Every row comes from one small tree of marks. The marks that hang from a mark follow it in brackets, in the order of their numbers. Every link used is in the known rows. Which tree was each row made from?
In the rows, zero is written as 128.
Known rows:
K298{K294 K729}: [143  97 151 100  92 169 102 121 151  70 176  89 137 153 145 102 107]
K195{K298{K294{K484} K503{K188} K729} K796}: [159 120  84 136  73  73 122 109 118 143  99 126  99 129 107 113  99]
K188{K503{K298{K729}}}: [131 165 151 132 168 180 143 126 148 132 154 137 121 105 122  98 161]
K294{K484}: [ 74  92 166 112 161 123 155 160 163  67 154 116 137 129 194 183 108]
K195{K298{K503{K188}} K796}: [129 126  71 164 125  42 130 109  74 170  93 180  75 102 104 153 122]
K195{K298}: [127 134  94 135 164  89 128 156 106 128 132 163 101 124 135 147 104]
K796{K195{K298{K294{K484} K503}}}: [118 129  65 140  94  77 126 153 113 146 114 151 113 121 157 183  84]
K729{K298{K294{K484} K503{K188}}}: [ 99  98 174 116 197 144 121 148  89 134  99 121 174 148 113 148 151]
K188{K503{K298}}: [115 158 154 136 183 170 153 129 148 145 134 145 120 107 120 118 165]
K188{K503{K298{K294}}}: [126 149 159 127 164 183 149 124 163 148 123 125 128 123 109 105 161]
K195{K298{K294{K484} K729}}: [156 127 106 108 112 119 119 156 150 102 139 110 125 151 139 108  82]
K503{K188 K298{K294}}: [133 156 173 136 159 177 170 111 171 142 113 117 165 122 106  91 176]
K195{K298{K294 K729} K796}: [168 102  70 140  92  83 112 122  97 121 130 147  85 125 115 115  63]
K503{K188 K298{K294{K484} K729}}: [148 162 177 122 135 190 168 119 194 112 136  92 177 125 126  70 161]
K298{K294{K484} K503{K188} K729}: [129 123 171  95  65 156 117 102 181 102 132  61 157 158 132  98 159]
K298{K503{K188} K729}: [119 146 145 125 107 131 107  96 120 115 162 122 126 117 133 116 180]
K188{K503}: [ 98 124 162 121 187 148 141 131 139 122 139 149  89 120 129 142 166]
K484{K294}: [ 96  99 183 128 146 136 145 156 118  83 162 141 135 119 187 181  82]

Which tree is each row?
[101  75 169 112 214 152 123 173  90 100 125 128 170 149 137 158 105] : K729{K298{K294{K484}}}
[149 126  51 158  89  53 102 113  66 144 132 166  81 102 121 136  86] : K195{K298{K503 K729} K796}
[140 145  65 141  90  87 116 137 104 147 127 156 105 117 140 151 105] : K796{K195{K298{K294 K503{K188} K729}}}
[ 98  87 159 116 183 142 107 155  81 126 111 118 178 149 126 160 122] : K729{K298{K294{K484} K503}}
[127 116  58 165 110  41 116 116  65 163 105 177  79 103 117 165  93] : K195{K298{K503} K796}
[ 99 109 178 103  96 137 137 108 180 128  93  75 154 160 128 138 168] : K298{K294{K484} K503{K188}}
[140 178 159 143 164 172 162 113 150 120 158 135 155  97 126  81 177] : K503{K188 K298{K729}}
[107 101 164 124 198 144 109 136  67 146 102 136 164 144  98 141 160] : K729{K298{K294 K503{K188}}}
[139 138  55 142  80  86 107 142  99 142 136 153 108 117 149 159  85] : K796{K195{K298{K294 K503 K729}}}
[136 154 162 117 147 191 147 129 179 126 139 108 136 125 121  90 150] : K188{K503{K298{K294{K484} K729}}}
[110 115 164 115  98 138 120  92 149 145  99  96 140 154 105 128 180] : K298{K294 K503{K188}}
[137 110  89 143  95  60 136 114 118 161  72 138  97 130 102 141 107] : K195{K298{K294{K484} K503{K188}} K796}
[140 115 137 106  49 153  80  97 138 108 155  76 149 154 129 105 130] : K298{K294 K503 K729}
[134 142  72 136  88  87 125 145 120 138 124 146 112 120 150 155  99] : K796{K195{K298{K294{K484} K503{K188} K729}}}
[142 157 156 123 148 191 139 121 164 135 142 117 129 122 111  86 156] : K188{K503{K298{K294 K729}}}
[126 122  66 143 118  85 128 157 104 136 127 168 101 118 154 176  78] : K796{K195{K298{K294}}}
[161 143  86 119  82 109  92 128 119 141 127 114 124 148 112 103 107] : K195{K298{K294 K503 K729}}
[155 166 168 131 136 190 155 107 172 124 140 106 166 121 110  63 169] : K503{K188 K298{K294 K729}}
